What can hang from each mark
kanudu: faruv
fose: befug faruv
mesin: dida
dida: mesin
bonip: befug
befug: bonip fose ganenop mesin
faruv: fose kanudu
ganenop: befug

Every row comes from one small tree of marks. Brackets hold a mark, then the marks that hang from it, in alphabetical order. Every link used is in the known rows. Which tree was each row made from?
Known rows
[befug bonip fose ganenop mesin]: [ 0.90 -0.24 -0.55 -0.29  1.66 -0.62 -0.40  0.51  0.74  3.02  0.77 -0.82
 -0.21  0.48  1.01  0.87  0.69 -0.18 -0.88 -0.29  0.00  0.38  0.83]
[kanudu faruv]: [-0.35  0.76  0.05  0.51  1.30  0.18 -0.41  0.27 -0.16  1.10 -0.06 -0.09
 -0.59  0.63 -0.54 -0.24  1.15  0.53 -0.35 -0.14 -0.02  0.03  0.20]
[ganenop [befug bonip]]: [-0.06 -0.33 -0.07 -0.19 -0.54 -0.15  0.07  0.99  0.61  2.49  0.06 -0.27
 -0.49  0.20 -0.76  0.80  0.71 -1.16 -0.07 -0.39 -0.68 -0.16  0.22]
[faruv fose]: [-0.53  0.32  0.42 -0.03  0.54 -0.05  0.13 -0.03  0.41  0.41 -0.33 -0.11
  0.51  0.79  0.78 -0.34  0.31  0.25 -0.65 -0.27  0.38 -0.01 -0.46]
[bonip [befug fose ganenop [mesin dida]]]: [ 0.49  0.89 -0.32 -1.13  2.82 -0.55 -0.73 -0.46  0.11  2.04  0.66  0.15
  0.12  0.07  2.51 -0.03 -1.07  1.78  0.02 -0.10 -0.45  0.22  0.04]
[ganenop [befug bonip mesin]]: [ 0.86 -0.05 -0.52 -0.54  0.53 -0.35  0.63  0.79  0.67  3.03  0.67 -0.69
 -0.22  0.16 -0.09  0.83  0.35 -1.07  0.15 -0.01 -0.49 -0.31  0.63]
[bonip [befug fose ganenop mesin]]: [ 0.60  1.02 -0.73 -0.89  1.59 -0.48  0.01 -0.36 -0.09  2.84  0.26 -0.03
 -0.03  0.54  1.49  0.45 -0.43  0.93  0.14  0.02 -0.11  0.12 -0.02]
[mesin dida]: [-0.12 -0.15  0.31 -0.22  1.40 -0.06 -0.60 -0.15  0.18 -0.75  0.34  0.20
  0.12 -0.49  0.94 -0.51 -0.69  0.79 -0.13 -0.11 -0.34  0.18  0.09]
[kanudu [faruv [fose [befug ganenop mesin]]]]: [-0.40 -0.03 -0.51 -0.50  5.16 -0.10  0.33 -0.02  0.58  3.32  0.14 -0.51
  0.43  1.15  0.66  0.33  2.29  1.17 -0.28  0.01 -1.02  0.60  0.26]
[fose befug faruv]: [-0.27 -0.79 -0.46  0.27  0.70  0.20 -0.05  0.15 -0.46 -1.61 -0.06 -0.15
 -1.43  0.24 -0.53  0.26  0.60  0.49 -0.59 -0.09 -0.35  0.34  0.49]
[kanudu [faruv [fose [befug ganenop]]]]: [-1.23 -0.32 -0.05 -0.11  4.08  0.16 -0.08  0.23  0.44  2.74 -0.45 -0.12
  0.01  1.10 -0.02  0.24  2.84  1.01 -0.50 -0.34 -1.24  0.74 -0.19]
[faruv fose kanudu]: [-0.88  0.42  0.89  0.17  1.88 -0.03 -0.18 -0.51  0.18  0.84 -0.37  0.15
  1.15  0.97  0.21 -0.77  0.08  0.60 -0.94 -0.47 -0.23 -0.14 -0.25]
[kanudu [faruv [fose befug]]]: [-1.19  0.08  0.21 -0.02  3.87  0.19 -0.59 -0.06 -0.03  1.09 -0.55  0.00
 -0.33  0.96 -0.46 -0.52  1.81  1.21 -1.17 -0.22 -0.39  0.51 -0.32]
[faruv [fose [befug bonip ganenop]] kanudu]: [-1.53 -1.75  0.29 -0.15  4.45 -0.40 -0.47  0.19  0.69  2.91 -0.14 -0.11
  1.14  0.77  0.10  0.52  2.03  0.32 -0.98 -0.62 -1.81  0.70  0.05]
[kanudu [faruv [fose [befug mesin]]]]: [-0.36  0.38 -0.24 -0.31  4.82  0.00 -0.11 -0.26  0.08  1.49  0.05 -0.42
 -0.01  0.92  0.05 -0.40  1.37  1.26 -0.94  0.14 -0.23  0.36  0.17]
[befug bonip ganenop mesin]: [ 0.61 -0.73 -0.71 -0.26  1.52 -0.49  0.60  0.94  0.83  2.97  0.96 -0.78
  0.45  0.12  1.02  1.25  1.03 -0.66  0.04 -0.06 -0.57  0.17  0.87]
[ganenop [befug bonip fose mesin]]: [ 1.13  0.46 -0.27 -0.62  0.64 -0.48 -0.38  0.36  0.51  2.91  0.44 -0.71
 -0.77  0.45 -0.20  0.53 -0.04 -0.56 -0.79 -0.25  0.15 -0.10  0.68]
[fose [befug ganenop [mesin dida]]]: [ 0.34 -1.24 -0.65 -1.15  4.56 -0.35 -0.01 -0.26  0.46  1.10  0.95 -0.08
  0.67 -0.84  1.24  0.39  0.20  1.22  0.41  0.28 -1.77  0.74  0.63]
[befug fose ganenop [mesin dida]]: [ 1.04  0.38 -0.18 -0.79  2.78 -0.44 -0.68 -0.35  0.53  1.50  0.84 -0.35
  0.24 -0.13  2.02 -0.07 -0.55  1.19 -0.45 -0.11 -0.38  0.49  0.67]
[ganenop [befug mesin]]: [ 0.98  0.60 -0.41 -0.85  0.15 -0.15  0.83 -0.06  0.39  2.31  0.40 -0.39
  0.14  0.07 -0.15  0.35 -0.10 -0.45  0.71  0.20 -0.58 -0.36  0.44]
[bonip [befug ganenop mesin]]: [ 0.30  0.52 -0.88 -0.88  1.26 -0.38  0.99 -0.01  0.06  2.83  0.48  0.04
  0.64  0.19  1.35  0.84 -0.01  0.55  1.06  0.22 -0.67 -0.11  0.01]
[dida mesin]: [ 0.21 -0.25 -0.19  0.55  0.11 -0.47 -0.24 -0.19 -0.24 -0.26  0.08 -0.18
 -0.29 -0.13  0.87  0.31 -0.58  1.18  0.39 -0.26 -0.75  0.12  0.11]
[befug bonip fose [mesin dida]]: [ 0.85  0.17  0.08 -0.30  2.81 -0.62 -1.45  0.22  0.43  0.42  1.04 -0.49
 -0.40 -0.15  1.47 -0.33 -0.97  0.79 -1.68 -0.21  0.58  0.31  0.76]

Write each row's tree
[ 0.03 -1.90 -0.67 -0.89  5.01 -0.60 -0.41  0.54  0.89  1.82  1.20 -0.38
  0.42 -0.80  1.35  0.86  0.72  0.69 -0.16  0.02 -1.64  0.85  0.85] => [fose [befug bonip ganenop [mesin dida]]]
[ 0.96  0.47  0.02 -0.79  1.99 -0.51 -0.96  0.36  0.73  2.22  0.78 -0.55
 -0.69 -0.02  0.88  0.00 -0.73  0.30 -0.98 -0.36 -0.23  0.04  0.79] => [ganenop [befug bonip fose [mesin dida]]]
[-1.28 -0.71  0.60 -0.27  3.96 -0.08 -0.50 -0.78 -0.03  0.47 -0.52  0.29
  0.93  0.50 -0.29 -0.66  0.55  1.16 -0.92 -0.23 -0.93  0.37 -0.35] => [faruv [fose befug] kanudu]
[ 1.02  0.20 -0.71  0.40  0.14 -0.38 -0.05  0.98  0.39  1.99  0.80 -1.10
 -1.43  1.24  1.06  1.03  0.78 -0.26 -1.47 -0.59  0.31  0.25  1.37] => [befug bonip [fose faruv] ganenop mesin]
[ 0.18 -1.83 -0.99 -0.69  3.62 -0.57  0.17  0.66  0.67  2.76  0.81 -0.59
  0.21 -0.32  0.46  1.43  1.52 -0.15  0.04  0.12 -1.27  0.72  0.77] => [fose [befug bonip ganenop mesin]]
[ 0.05 -0.53 -0.11  0.00  0.67 -0.47 -0.85  0.65  0.65  2.44  0.17 -0.40
 -0.59  0.54  0.48  0.89  1.17 -0.31 -1.00 -0.61 -0.19  0.48  0.34] => [befug bonip fose ganenop]
[ 0.37 -0.91 -0.84 -0.45  3.15 -0.17  0.36  0.10  0.22  0.11  1.01 -0.45
 -0.54 -0.15  1.55  0.48  0.40  1.25 -0.04 -0.05 -1.37  0.61  1.21] => [fose [befug ganenop [mesin dida]] faruv]
[-0.20  0.72 -0.24 -0.56  0.50 -0.40 -0.60 -0.27 -0.15  2.31 -0.38  0.32
 -0.48  0.59  0.90  0.44  0.16  0.82  0.08 -0.32 -0.29  0.16 -0.51] => [bonip [befug fose ganenop]]
[ 0.33 -0.85 -0.68 -0.08  3.18  0.00  0.56 -0.23 -0.20  1.20  0.69 -0.40
  0.01  0.52 -0.02  0.57  0.98  0.81 -0.07 -0.10 -1.69  0.45  1.31] => [fose [befug ganenop mesin] [faruv kanudu]]
[ 0.73  0.52  0.00  0.74  1.40 -0.21 -0.82  0.19 -0.29  0.54  0.73 -0.87
 -1.21  1.20  0.21 -0.12 -0.34  0.38 -2.23 -0.57  0.65 -0.08  1.46] => [befug bonip [fose [faruv kanudu]] mesin]
[ 0.81  1.34 -0.86 -0.25  0.16 -0.32  0.23  0.01 -0.31  1.82  0.32 -0.36
 -1.33  1.34  1.66  0.65 -0.28  0.94 -0.33 -0.31  0.28 -0.05  0.54] => [bonip [befug [fose faruv] ganenop mesin]]
[ 0.15  0.84 -0.29 -0.88  2.57 -0.41 -0.09 -0.34 -0.17  0.26  0.77  0.30
  0.34 -0.36  2.06 -0.37 -1.72  1.42  0.34  0.24 -0.15 -0.24 -0.06] => [bonip [befug [mesin dida]]]
[ 0.08 -1.47 -0.41 -0.71  4.80 -0.44 -0.78  0.36  0.39  0.10  1.14 -0.29
  0.07 -0.92  0.76  0.16 -0.22  0.82 -0.73  0.17 -0.76  0.59  0.77] => [fose [befug bonip [mesin dida]]]
[-0.30 -0.37  0.21 -0.58  5.03 -0.19  0.01 -0.87  0.06  1.01  0.17 -0.13
  1.23  0.41  0.18 -0.62  0.11  1.27 -0.86  0.10 -0.68  0.27  0.21] => [faruv [fose [befug mesin]] kanudu]
[ 0.29 -1.47 -1.19 -0.03  2.17 -0.35  0.56  1.06  0.38  1.72  0.90 -0.88
 -1.04  0.49  0.41  1.46  1.58 -0.21 -0.55 -0.18 -0.90  0.56  1.35] => [fose [befug bonip ganenop mesin] faruv]
[-0.10  1.02 -0.43  0.08 -0.98 -0.20 -0.27  0.18 -0.44  1.32 -0.28  0.04
 -1.73  1.37  1.10  0.62  0.14  0.81 -0.55 -0.64  0.03  0.03  0.06] => [bonip [befug [fose faruv] ganenop]]
[ 1.16  1.48  0.06  0.00  0.16  0.04 -0.02 -0.54 -0.38  1.78  0.29 -0.58
 -1.21  1.34 -0.50 -0.26 -0.44  0.42 -0.87 -0.40 -0.30 -0.41  1.20] => [ganenop [befug [fose [faruv kanudu]] mesin]]
[ 0.06  0.44  0.41  0.60 -0.42 -0.06 -0.92  0.44 -0.12  1.68 -0.11 -0.44
 -1.93  1.44 -0.95  0.18  0.43 -0.24 -1.72 -1.06 -0.39 -0.21  1.03] => [ganenop [befug bonip [fose [faruv kanudu]]]]
[ 0.83 -0.21 -0.20 -0.54  3.10 -0.65 -0.90  0.49  0.85  2.23  1.13 -0.64
 -0.11  0.00  1.96  0.39  0.01  0.55 -0.99 -0.37 -0.35  0.55  0.94] => [befug bonip fose ganenop [mesin dida]]
[ 0.88  0.53 -0.09 -1.03  1.48 -0.16  0.33 -0.14  0.56  1.39  0.72 -0.19
  0.32 -0.39  0.89 -0.10 -0.79  0.36  0.64  0.11 -0.98 -0.24  0.54] => [ganenop [befug [mesin dida]]]
[-0.65 -0.73  0.04  0.47  1.99  0.20 -0.33 -0.33 -0.72 -1.02  0.02  0.04
 -0.82  0.49 -0.94 -0.18  0.46  0.98 -0.81 -0.24 -1.03  0.27  0.73] => [fose befug [faruv kanudu]]
[ 0.38  0.44 -0.01  0.41 -1.78 -0.12 -0.55  0.88  0.15  1.47 -0.15 -0.63
 -2.47  1.30 -0.64  0.67  0.68 -0.69 -1.52 -0.90  0.25 -0.17  0.79] => [ganenop [befug bonip [fose faruv]]]
[ 1.29  1.37 -0.08 -0.42  0.21 -0.09 -0.31 -0.16  0.11  0.51  0.60 -0.56
 -1.66  0.62  1.00 -0.32 -0.98  0.86 -0.86 -0.40  0.01 -0.20  1.08] => [ganenop [befug [fose faruv] [mesin dida]]]
[ 0.96  1.14  0.06  0.49  1.11  0.02 -0.48 -0.60 -0.64 -0.23  0.50 -0.55
 -0.86  1.19  0.28 -0.66 -0.71  1.00 -1.57 -0.29  0.50 -0.14  1.26] => [befug [fose [faruv kanudu]] mesin]
[-0.21 -0.14  0.18  0.89  0.54 -0.19 -0.94  0.54  0.07  1.92  0.13 -0.53
 -1.18  1.53  0.10  0.55  1.11  0.12 -1.68 -1.02 -0.47  0.30  1.11] => [befug bonip [fose [faruv kanudu]] ganenop]
[-0.11  1.37 -0.19  0.25 -1.05  0.02 -0.66 -0.04 -0.88 -0.51 -0.36  0.15
 -2.09  1.19  0.60 -0.14 -0.81  0.96 -1.12 -0.46  0.87 -0.22 -0.05] => [bonip [befug [fose faruv]]]
[ 0.85  0.41 -0.07  0.33  1.40 -0.34 -1.13  0.72  0.15 -0.69  1.06 -0.80
 -1.76  0.63  1.72 -0.22 -0.88  0.69 -2.24 -0.55  0.88  0.15  1.35] => [befug bonip [fose faruv] [mesin dida]]
[ 0.22  0.15  0.10 -0.27 -0.47 -0.27 -0.88  0.51  0.43  2.39 -0.18 -0.29
 -1.13  0.53 -0.73  0.50  0.44 -0.65 -0.85 -0.60 -0.06  0.04  0.22] => [ganenop [befug bonip fose]]
[ 1.20  1.01  0.12 -1.06  1.64 -0.30 -0.71 -0.55  0.36  1.58  0.53 -0.22
 -0.38 -0.08  0.95 -0.47 -1.16  0.82 -0.39 -0.13 -0.23 -0.01  0.55] => [ganenop [befug fose [mesin dida]]]
[-0.46  0.24  0.09 -0.51  6.33 -0.07 -0.74 -0.36  0.24  0.71  0.39 -0.17
  0.26  0.37  1.13 -0.96  0.74  2.14 -1.24  0.02 -0.47  0.55  0.25] => [kanudu [faruv [fose [befug [mesin dida]]]]]
[ 0.02  0.36  0.19  0.64  0.19  0.03 -0.61 -0.26 -0.29  1.18 -0.06 -0.30
 -0.86  1.31  0.17  0.07  0.68  0.72 -1.09 -0.79 -0.57  0.23  0.92] => [befug [fose [faruv kanudu]] ganenop]
[ 0.30 -1.12 -0.90  0.20  1.91 -0.22  0.13  0.86 -0.06 -0.19  0.86 -0.79
 -1.30  0.31 -0.04  0.77  0.62 -0.01 -1.10 -0.02 -0.09  0.31  1.21] => [fose [befug bonip mesin] faruv]
[ 0.72 -0.14 -0.33 -0.74  2.45 -0.30  0.34  0.02  0.74  1.68  1.03 -0.29
  0.94 -0.41  1.94  0.22 -0.18  0.74  0.56  0.06 -1.09  0.32  0.74] => [befug ganenop [mesin dida]]
[-0.08 -0.82 -0.55 -1.03  3.82 -0.33  0.72 -0.20  0.71  2.36  0.16 -0.36
  1.14  0.47  1.09  0.53  1.11  0.64  0.00  0.13 -0.90  0.53  0.09] => [faruv [fose [befug ganenop mesin]]]
